Known rows, with every step that occurs
b n k: [-20 -12   6 -24  12  20  -1  23  -6   0  13 -19   9   1 -34  12  14  -3
 -26  20   0  38  32  23]
l c n: [-15 -11 -31 -13  -1  21 -10   0   5   0  -7  29 -27  43  -6   1  -8  14
 -13  -1   9 -22  11  32]
g k w v n: [-13   4 -28  -7  33 -22  26  -4 -12  -7 -10 -33   0  44 -27 -11   9  12
 -46  -3 -56  40  -2  16]
l c: [-22  -6 -22 -18   3  21  -3   5  -3  -5 -12   5 -21  31  -9  -4 -12  13
 -17  -3   0   2   3  22]
w k l c: [-22 -20 -15 -21  13  17  -5   8  -6 -11   4  11 -27  36   0  -4   0  26
  -1  23   3   9  11  21]
w v n b: [-23   6  -9 -30  11   0  11   9  -3   7 -25  18  22   6 -21  -2  25  -7
 -44   5 -51  16  16  16]
k n: [-41 -13   0 -16   4   1   3   1  -6 -10 -11  -7  -5  10 -16  15   9  14
 -15   9 -15   9  -6  20]
v w b n c l: [-22   8  -8 -16   1 -18  18  37 -15  -2 -32 -51  38  18 -21  21  16 -28
  -2  26 -28  29  -1  27]
p k l: [-18 -20  11   4  -2  14   6  10  -5   0  19   9  -2   3   0  18  -4   7
   2   6   0   5  18  17]
p k w b n c: [-17   4  18   0  18  -9  12  26 -10  -2  12 -17  21  32 -39  28  16 -20
 -41  23 -44  36  -6  24]
p k n b: [-40 -21   3   8  -1  15   1   2   5  -8 -13  21   0  -7 -18  26  14   5
 -29   5 -46  -8  20  19]
c n k w: [ -4 -27  -4  -9  13  12  -5  -3   7  -8  20   0 -11  36 -22   1   2   8
 -31  24 -17 -15  37  29]
g k l: [-11  -5 -17   8  19  -9  22   0  -5 -13  23 -15  -6  22  -4 -10  -6  22
  10  -6  -3   9   0  18]
c l: [-22 -21 -16 -10   1  10   8  19  -2  -6 -20 -27  -2  23 -18   1   2   2
   3   5   1  -2  10  23]
p k l c: [-23 -21  -9   2   0  28   1   8  -2  -1  10  12 -29  26   7  14 -18  13
  -4  -2   6   3  18  22]
k w: [-14 -16  -2 -12  12  -3   4   4  -4  -8  10  -6  -1  27 -23  -9  -4  13
 -27   9 -37   9  -6  18]
k w b: [-14  19  -1 -18  16  -6  14   4 -11  -8 -10  -8   2  36 -28  -2  -4   0
 -19  11 -45   6  -3  24]
p k n c: [-40 -27  17   7   1  -1   0   6   1 -10  -2 -18   4   9 -15  38  16   4
 -30  16 -11   4  -6  22]
p k w: [-12 -23   5   8   3   7   0   4  -4  -4   8   0  -5  22 -21  10  -7   9
 -30   8 -38   8  11  19]
g k w v: [ -2   3 -21   1  31 -19  30  -5  -8 -15 -17 -23 -13  44 -32 -12   7  17
 -43 -26 -44  18  -5  17]
p k g: [-16 -25   3   1  -4   9  16   0  -6  -4   6   3   1  30  -6  17  -1   5
 -10   8  15   3  19  21]
b n c: [-22 -12  12 -17  13  -9  -1  26  -3  -3  19 -14  28  16 -30  11  21  -5
 -30  20  -4  33 -19  20]
g k l c n: [ -8  -9 -45   7  15   5  11  -6   9 -13  20  12 -35  55   4 -10 -12  25
   9 -11  12 -13  10  28]
p k: [-17 -13   6   4  -3  17  -1   7  -6   2  -6   9   1   1 -16  18   0   2
 -14   3  -5   3  18  21]
v w b: [-12  29  -4 -23  -7  -2  12   5 -19   2 -39  -2  21  -2  -6   9  -4 -10
   4  10 -35   3   9  25]
w b: [-18  30   1 -22   8   6  14   6 -15   0 -21   1   8  14 -21   5   4  -7
  -3   7 -14  -3   6  25]

Rows
[ -6  -7  -3 -23  15  -7  14   2 -10  -8 -19  -7  -5  33 -29  -6   9   9
 -47 -15 -42  13  -3  19] -> k w v
[ -9 -13   5 -24  20   9  12   6  -7 -11 -15 -26 -10  27 -31   2  12   5
 -57  -2 -32  13  31  19] -> n k w v
[-10 -14  -1 -13   2  23  -5   3   4   0   6   9  -5  16 -17   8   7   3
 -16  18  12 -19  44  34] -> c n k
[-13 -23  -5 -22  -7 -11   7  -2 -16 -11 -15   1  15  24   6   3   8  14
  -2  37  -8  14  14  21] -> v w k g
[-36 -21   1 -18  -5  -6  -7  -1 -12 -12 -34  -4   4  -5  -2  19  14  19
  -7  35 -38  19   7  18] -> v w k n
[-27  14  -7 -32  20  27  11  25 -11  -5   9 -19 -17  30 -17  12   0  -7
  -6  14   4  36  35  26] -> w b n k l c
[-23  -3  -6 -11  22 -18  21  37  -7 -11  -2 -55  20  53 -45  10  18 -20
 -25  25 -38  32 -13  25] -> k w b n c l
[-26 -28  -4 -12   9  -8   6  40   0  -7   3 -47  22  29 -33  10  21 -12
 -15  21   1  30  -9  23] -> b n c l
[-13 -10 -15  -8   0  10  -3   3  14  -1   3  53   9  14 -20  -6  12   1
 -17   9 -25 -35  21  26] -> c n b
[-13 -25 -16   5  -6  28  -4   3   6   4  15  36 -35  37   8  19 -14  10
   0   0  17 -19  28  32] -> p k l c n
[-10 -24 -24 -16  -6  11 -11   0  -1  -3  -7  33 -20  31  22   2  -3  22
   9  29 -10  -8  22  31] -> v w k l c n
[-34  -5 -26  11  19  -9  17  -4   5 -23  -6  -1  -4  14 -23  -3  13  19
 -21  -4 -50  -3   3  14] -> g k n b
[-26 -22  -8 -25  17  28  -2  24  -3  -6  29 -15 -20  25 -10   5  -1   7
 -18  15  13  40  33  20] -> b n k l c
[-40 -22   9   4  -1  12  -2   1  -5  -6 -15  -2 -10   1 -16  33   6  10
 -19   5 -13   9  11  21] -> p k n
[-40 -24 -27  17  17 -25  23  10   4 -28 -12 -75  -4  42 -20  14  15  14
 -10   5 -11   5 -15  23] -> g k n c l
[-20 -11   3 -27  23 -23  13   7  -6  -2  -2 -31  23  41 -25   3  21  -1
 -63  19 -49  31 -18  16] -> k w v n c
[-16  11   1 -32   4   1  25  15 -20  -7  -9 -28  27  17 -12  21   8 -19
 -10  31  -6  38  41  27] -> v w b n k g
[-23  21   5 -31  18  17  11  23 -17  -1  -6 -20  13   8 -38  19  15 -19
 -16  21  -7  33  36  28] -> w b n k
[-27   6  -3 -19  15  -9  19  38  -9  -3 -16 -48  28  33 -37  18  23 -26
  -5  21  -8  28  -7  28] -> w b n c l
[-15 -24 -27 -12   9  20  -9   6  12  -8  12  60 -24  41   0  -8  10  19
  -7  25 -18 -27  27  27] -> w k l c n b
[-34 -10 -10  10  21 -24  14  -3   1 -26   5 -39   1  27 -16  12  14  20
 -25   6 -14   9 -24  18] -> g k n c
[-11 -23   2 -14   6  19   0   4   4  -3  28   7  -8  19  -3   8   5   6
   1  21  18 -19  43  33] -> c n k l
[-24   1   0 -33  15  12   7   8 -10   7 -23 -28   8   9 -19  13  20  -4
 -42  17 -11  31  40  22] -> w v n k
[-14  14   3 -20  22   9  13   5 -12 -11  -4 -27  -2  30 -30   5  -2  -5
 -28  22 -37   3  32  27] -> n k w b
[-19 -15 -32   3  33 -34  31  14  -4 -15 -13 -81   9  66 -27  -3  21   5
 -45   4 -47  32 -11  20] -> g k w v n c l
[-19 -23   0 -20   6  12  12   1  -5 -14  15 -22   2  31 -10   6   5   6
 -15  22  24   4  37  23] -> n k g
[-15 -19 -24 -15   3  18  -1   2   6  -1  15  30 -29  44   8  -1 -11  17
   4  -1  15 -17  12  29] -> k l c n
[-11 -28 -27 -10  12  26  -9   0   9 -12  12   0 -37  60 -14  -1 -10  14
 -39  12 -13 -18  39  33] -> l c n k w
[-30  -9   3 -20  11 -12  -3  11  -2   2  15 -23  30  17 -13   9  14  -1
 -26  38 -11  23 -12  21] -> v n c
